Each row was made from one path, in order. Every step used is in the known rows, and no mark comes twice. Write each row's path.
In the rows, 128 means zero.
Known rows
B > Y > R > M > D > W: [148 124 135 174 129 130 109 124 154 124 133 177 137 124 118 172 140 146
 145 106 128 157 108 116 156 147 118 107 116 135  88 129 114 128 185 124
 144]
L > M > S > D: [120 131 129 115 131 131 108 125 110 117 120 124 143 148 158 120 123 139
 152 138 158  86 136 154 149 140 125 123 133 174 142 151  91 139 174 134
  94]
L > M > S > G > H: [139 144 118 125 110 143 127 143 116 155  98 105 112  91 105 139 129 155
 127 140 152 127 103 131  95 132 118 135 119 159 140 139 120 135 100 145
 117]
B > Y: [132 117 154 142 124 129 121 123 141  98 136 130 150 128 120 157 145 142
 130  86 107 169 148 163 112 137 124 137 139 140 114 108 137 113 138 118
 120]
L > M > B > Y > E: [107 119 142 114 117 122 108 104 126 103 179 137 135 155 120 149 130 106
 154  97 131 121 136 219 116 102 128 127 145 100 123 120 167 114 186 117
 101]
K > M > E > Y > W > D: [136 136 113 109 129 140 169 126 124 111 177 196 154 146 161 119 156 143
 140 132 122 101  67 129 118 141 131 114 127  80 105 142 158 133 113 132
 125]
G > S > D > M > E > Y: [120 119 124 145 121 126 129 124 108 144 185 134 126 144 144 117 159 110
 121 132 127 160 119 161 127 167 132 126 137  89 114 137 113 148 110 116
 119]
L > M > D: [ 93 134 129  97 125 126  93 127 134 119 127 159 146 151 152 126 128 145
 173 132 149  74 131 159 134 131 138 136 121 132 108 149  94 120 170 123
 126]
R > M > D: [113 139 122 131 139 120 117 125 136  95  85 154 139 130 138 123 128 129
 156 137 143 106 145 114 133 134 138 131 105 149 105 134  75 122 192 125
 122]
G > S: [120 119 143 130 114 129 119 106 141 125  75  99 122 123 119  94 131 116
 112 174 128 163 180 149 109 105 147 136 136 161 121 112 107 121 166 118
 122]
Y > W > G > H > M: [148 138 134 104 144 154 128 142 124 114 118 123 133 112 132 139 103 125
 136  94 128 127 137  91 134 107 111 149 119 135 138 111 157 152 132 146
 142]
D > M > S > G: [116 129 103 151 135 127 118 141 109 173  96 124 123 103 117 130 121 154
 121 119 130 127  80 128 134 153 133 143 124 155 116 154 121 119  95 145
 127]
K > M: [101 126 151 121 119 118 101 124 137 139 105 127 137 139 124  97 163  99
 149 119 116  86 179 141 116 129 135 117 122 124 138 119 165 132 150 137
 102]
G > H: [158 130 149 139 114 140 133 141 135 120 100 115 121  96 113 146 136 127
 124 141 139 155 157 132  88 147 129 127 126 161 139 111 113 141 158 128
 117]
M > E > Y > B: [ 91 118 138 183 140 121 157 140 122 105 212 127 145 152 121 130 174 137
 135 118 118 107 148 159  72 180 148 134 144  71 117 120 150 136  81 112
 147]
R > M > S > G > H: [152 148 113 148 119 141 142 143 118 140  68 101 108  77  97 137 130 144
 116 141 148 147 113 104  93 131 119 132 107 171 137 129 108 136 116 144
 114]
E > Y > S > G > H: [143 137 123 129  95 144 149 129 142 145 104 103 107  88 103 121 105 133
 111 163 133 158 123 136  74 121 125 136 125 128 152 121 135 123  82 130
 136]
K > M > E > Y > W: [110 134 127 137 131 126 149 123 106 103 189 190 150 136 148 110 174 146
 139 110 112 122 124 127 113 170 126 121 127  59 121 150 181 154  95 118
 140]
B > Y > S > G > H > M > K: [ 97 145 145  87  89 119 131 135 155 160  95 108 110 109 105 122 117 118
 111 118 134 127 160  77 138  96 126 140 107 118 139 140 133 122  37 140
 156]
H > M > D > W > G > S: [137 121 126  85 151 145 111 110 146 132  96 115 125 138 122 117 102 129
 126 149 125 163 162 113 147  66 131 147 138 159  99 108 121 122 172 131
 145]
G > H > M > B > Y > S > D: [137 131 146 107 123 137 112 113 129 103 136  96 126 134 147 108  56 109
 134 119 140 137 132 142 179  85 108 131 130 152 161 117 111 126 149 122
 121]
D > S: [135 121 122 142 143 113 133 135 135 112 109 108 125 142 121 137 164 123
 117 136 128 160 153 139 105 165 129 124 143 140 125 131  98 119 137  96
 117]
W > G > S > D > M > L: [149 122 127 122 114 126 132 123 125 156  89 133 141 138 157 118 123 120
 112 133 118  83 118 109 197 123 134 123 128 212 120 124  99 128 171 151
 113]
K > M > B: [104 131 141 115 163 108  93 124 127 128 145 135 125 139 126  93 117 110
 154 134 108  77 140 144 138 110 144 110 128  76 155 125 172 123 143 117
 117]
H > M: [100 121 137 142 129 126  99 133 146 129 113 107 134 134 128 125 128 103
 134  98 127 111 161 114 136 131 129 141 119 109 131 121 129 136 125 134
 133]
H > M > S > D > W > G: [156 118 120 103 171 147 127 131 133 126 135 129 145 146 129 159 107 143
 134 120 125 134 151 109 144 106 118 134 150 170 124 118 132 137 175 145
 129]
M > S > G > H: [148 143 114 143 122 143 143 143 117 148  81 101 108  81 101 147 121 157
 115 143 144 162 120 113  89 140 123 138 124 165 137 133 109 132 106 142
 123]
B > Y > S: [130 116 152 120 130 133 120 101 143 111 114 117 146 136 129 117 109 118
 126 110 110 144 151 183 124 103 132 146 141 151 122 117 122  97 142 117
 128]
E > Y > S > G: [ 99 124 110 135 101 127 146 114 153 148 116 114 124 118 109 102 105 137
 111 166 115 133 125 153  76 120 139 138 134 102 145 133 146 102  65 126
 148]
Y > R > M > S > D: [135 135 122 162 143 129 132 121 100 112  83 127 133 129 150 133 115 127
 145 141 147 121 130 126 142 150 126 110 122 178 142 135  83 142 197 133
 101]
R > M: [127 128 142 161 124 119 123 128 148 102  90 128 141 121 116 114 158 103
 131 140 135 101 157 129 101 135 136 118 105 150 129 112 120 132 178 132
 104]
S > G > H > M > R: [110 125 124 159  70 116 124 140  94 162 124  95 101 107 122 131 175 126
 104 121 130 136 165  71  90 137 123 127 116  98 142 124 135 141  94 158
 116]
W > M > B > Y: [135 120 158 128 151 115 114 119 120  95 168 158 133 126 123 163 114 129
 144  76  95 132 115 151 147 117 129 127 133  89 130 112 172 116 132 116
 133]
Y > S > D > M: [134 114 147 133 115 130  99 128 126 147 123 132 138 131 159  97  91  96
 132 131 144 103 109 167 192 145 129 128 128 189 131 134 107 132 185 136
 114]
D > W > G > H > M: [157 127 137 115 140 153 113 144 146 139 127 106 123 114 111 157 116 114
 129  99 130 140 149  96 129 108 111 140 125 137 131 103 147 149 139 147
 139]

Which path is each row?
[138 124 134 118 163 118  95 126 118 134 180 147 124 133 159  94  64 106
 144 143 120  89  73 160 184 127 140 120 133  86 151 140 138 124 137 107
 132] => E > Y > S > D > M > B
[147 148  99  89 172 133 135 141 111  96 108 137 122 136 150 143 110 144
 144 102 139 154 115  82 162 130 106 149 128 137 110 141  94 131 131 109
 146] => Y > W > G > H > M > D > S
[ 99 138 150 116 106  99 140 135 160 126  77 148 132 121 111 114 173 111
 122 165 137  86 191  86 104 133 155 111 102 133 131 137 118 128 121 130
 126] => R > M > K
[146 141 123 126 172 141 106 135 100 139  87 103 117 108 133 143 119 122
 140  88 136 128 131  96 146 135 124 154 120 133 120 144  92 143 120 142
 118] => G > H > M > S
[164 109 139  96 147 150 138 117 151 110 150 135 154 149 124 152 101 144
 125 130 115 155 155 155 129  90 117 129 159 186 125  98 148 117 187 134
 131] => B > Y > S > D > W > G
[134 140 106 150  97 119 141 142 143 161  81  92 115 118 118 142 148 124
  98 105 124 102 118  55 161 140 114 125 108 146 137 136  98 131  68 144
 133] => D > S > G > H > M > L
[135 109 135 126  94 116 119 125  72 155 138 125 121 134 160 108 160 117
 111 150 126 131 154 121 134 128 136 124 141 162 126 118 126 135 184 153
  97] => W > G > S > D > M > R
[123 130 118  92 153 145 147 106 109 114 135 128 134 142 137 100 126 131
 119 138 112 166 147 127 117  84 129 152 140 112 114 115 154 138 120 124
 149] => H > M > E > Y > W > G > S
[149 111 145 155  86 112 147 122 151 140 116 171 137 130 131 164 166 121
 108 120 117  66 146  76 181 163 133  95 121 163 128 133 127 144 155 157
 124] => S > D > W > M > L
[104 114 112 147  96 125 151 114 143 163 158 136 116 126  95 127 141 129
 101 147 120 138 117 142  94 136 131 124 132  86 128 143 160 123  63 136
 154] => D > W > M > E > Y > S > G
[133 121 139 124 159 118  91 128 118 133 156 138 125 133 155  94  64 107
 139 142 130  86  84 163 196 121 139 118 132 126 149 138 123 122 167 114
 123] => Y > S > D > M > B
[108 121 148 170 139 122 147 139 142 102 181 131 146 133 128 124 143 136
 142 127 110  92 146 147  78 165 151 137 142  77 129 111 165 127  89 112
 149] => E > Y > B
[168 135 102 115 147 128 169 135 134  95 146 168 139 140 155 137 146 144
 123 144 125 144  67 120 122 157 123 119 138 104 109 142 120 116 107  97
 132] => E > Y > W > D > S
[103 125 128 155 126 135 127 142 109 139 152  92 121 141 111 145 171 110
 117  94 147 154 159 130 113 157 119 133 121 118 117 130  99 158 120 135
 124] => G > H > M > E
[120 128 114 157  80 110 128 143  89 159 126  85  95 114 122 134 184 122
  97 119 131 152 155  64  98 147 115 124 121  96 142 130 124 138  81 145
 114] => D > S > G > H > M > R
[118 119 141 132  95 129 128 109 137 106  87  97 128 135 141  90 106 119
 115 183 151 160 183 141 135 113 131 119 136 196 145 112  90 134 191 121
 108] => G > S > D
[158 119 125  91 160 147 122 129 133 128 149 144 152 152 132 157 124 153
 143 138 133 107 140 147 127 108 121 124 153 178 126 122 140 134 190 142
 119] => L > M > S > D > W > G
[137 131 147 143 153 117 108 122 134  86 152 136 140 126 118 138 121 129
 139  93 106 135 109 150 139 106 124 123 121 104 128 109 148 111 142 109
 120] => R > M > B > Y
[102 132 107 153 113 132 144 138 121 149 182 112 114 127 109 142 163 124
 118 111 123 164 125 121  79 162 120 134 125  46 129 135 135 148  40 126
 139] => S > G > H > M > E > Y
[133 140 114 146  96 141 158 130 127 145 117  98 106  98  94 117 137 122
 105 156 144 156 121 131  74 125 118 128 112 126 143 124 119 135  85 134
 125] => R > M > E > Y > S > G > H
[123 130 148 163 150 123 108 118 109 137 144 150 128 133 130 156 115 130
 161  90  89 146 101 171 125 131 128 106 135  80 141 111 180 118 146 112
 144] => K > M > B > Y > R
[121 138 123 128 106 141 120 133 145 156 113  89 107 102 113 116  96 107
 122 117 130 133 124 100 119 108 114 147 111  93 149 123 143 135  59 139
 146] => E > Y > S > G > H > M
[142 124 133 101 171 125 100 128 109 131 148 130 123 134 150 100  63 117
 137 152 126 113  94 156 186  95 138 124 139 142 142 118 135 126 180 117
 125] => W > G > S > D > M > B
[132 118 155 107 154 123 115  99 125 108 138 137 131 134 130 122  88 107
 134 105 101 114 125 178 150  87 137 139 138 108 136 120 153 100 138 116
 139] => W > M > B > Y > S
[136 124 131  77 146 140 114 104 140 138  94 126 127 140 120 104 120 126
 133 160 118 149 173 127 135  64 134 137 141 166 103 107 138 120 186 132
 131] => K > M > D > W > G > S
[172 146 110 130  98 145 171 146 132 115 119 126 118  92 112 155 124 168
 105 127 142 187  62 109 112 130  96 125 122 164 126 124 133 123  83 125
 133] => B > Y > W > D > S > G > H
[124 128  89 138 107 123 163 141 149 139 103 110 121 132 109 134 136 152
 100 165 137 154  84 128  88 139 125 119 133 149 125 131 112 100  88 120
 129] => W > D > S > G
[158 139  92 132 146 125 177 135 123  93 159 161 138 151 147 134 177 132
 117 138 137 140  64 119 119 161 117 111 125 100 102 147 106 128 110 101
 120] => R > M > E > Y > W > D > S
[ 83 123 142 166 137 117 145 137 117 120 211 125 143 157 122 110 181 124
 147 108 114  83 154 156  82 168 143 129 139  61 120 121 174 140  77 119
 138] => K > M > E > Y > B
[124 126 112 120 121 133 128 121 141 156 135 126 129 122 121 110  70 140
 115 131 118 124  40 167 151  87 127 137 128 134 124 131 146  85  89 132
 141] => W > D > M > B > Y > S > G
[132 142 107 115 150 121 116 142 124 115  99 110 109 135 137 143 126 124
 139 107 146 158 130  93 157 148 113 141 123 132 111 143  65 127 126 105
 133] => G > H > M > D > S
[121 157 112  84  99 119 165 152 150 149 123 149 108 109 126 126 135 137
 111 139 138 120  99  36 135 127 123 125 105  73 132 158 140 136   4 128
 164] => E > Y > W > D > S > G > H > M > K
[110 127 140 113 152 116  84 130 133 124 172 139 135 147 133 109 117 129
 155 146 128  56 110 180 127 110 143 114 129  78 152 136 154 122 140 109
 125] => L > M > B
[120 129 128 122 110 138 137 115 126 123 152  98 123 146 148 105 103  98
 126 142 148 139 153 141 135 128 116 128 132 125 153 131  95 146 126 126
 120] => G > H > M > E > Y > S > D
[112 149 119  84  97 117 151 154 157 163  91 114 102 117 111 134 137 123
 106 146 148 124 129  51 128 118 129 123 107 117 132 147 111 127  40 135
 148] => W > D > S > G > H > M > K
[122 113 120 150 132 134 137 144 106 157 172 148 142 154 137 144 174 118
 120 113 143 126  78 175 133 173 136 123 130 145  85 141  92 135 154 138
 113] => W > D > M > E
[152 138 130  98 144 138 144 122 130  90 163 192 158 134 161 122 111 153
 147 112 113  99  45 131 162  98 123 116 123 108 113 128 175 113 136 129
 127] => K > M > B > Y > W > D
[146 119 126  90 149 144 126 107 143 125  93 125 129 133 119 121 111 143
 122 172 123 173 169 132 126  76 139 141 148 176 100 107 115 116 190 125
 140] => M > D > W > G > S
[132  98 152 150  70 105 134 112  97 143 153 155 115 130 138 137 184 109
 105 142 125 104 182  98 124 148 137 100 135 119 135 131 149 142 170 157
 110] => Y > S > D > W > M > R
[ 88 136  84 137 118 114 128 140 138 138  96 103 112 133 113 129 120 151
 120 125 141 155 114  98 131 139 115 137 122 128 120 146  97 109  78 117
 147] => H > M > D > S > G
[141 112 150 139 155 112 110 127 135 122 171 173 118 121 112 152 119 119
 133 128 112  94 117 125 153 132 145 102 129  75 138 128 175 136 151 121
 143] => D > W > M > B
[130 125 135 123 138 125 135 120 100 105 100 142 132 129 152 141 117 126
 140 125 142 106 151 119 156 150 131 123 132 175 141 143 100 145 179 141
 105] => W > M > S > D
[ 94 135  97 149 136 128 121 134 122 158  86  98 120 114 111 128 116 151
 121 113 131 128 115 101 123 129 127 148 121 127 127 148 119 120  72 146
 136] => H > M > S > G
[133 123 147 135 156 120 109 123 133  94 165 135 141 131 121 151 113 144
 139  95  99 153 118 165 132 115 129 130 140  99 129 113 150 105 130 103
 130] => M > B > Y
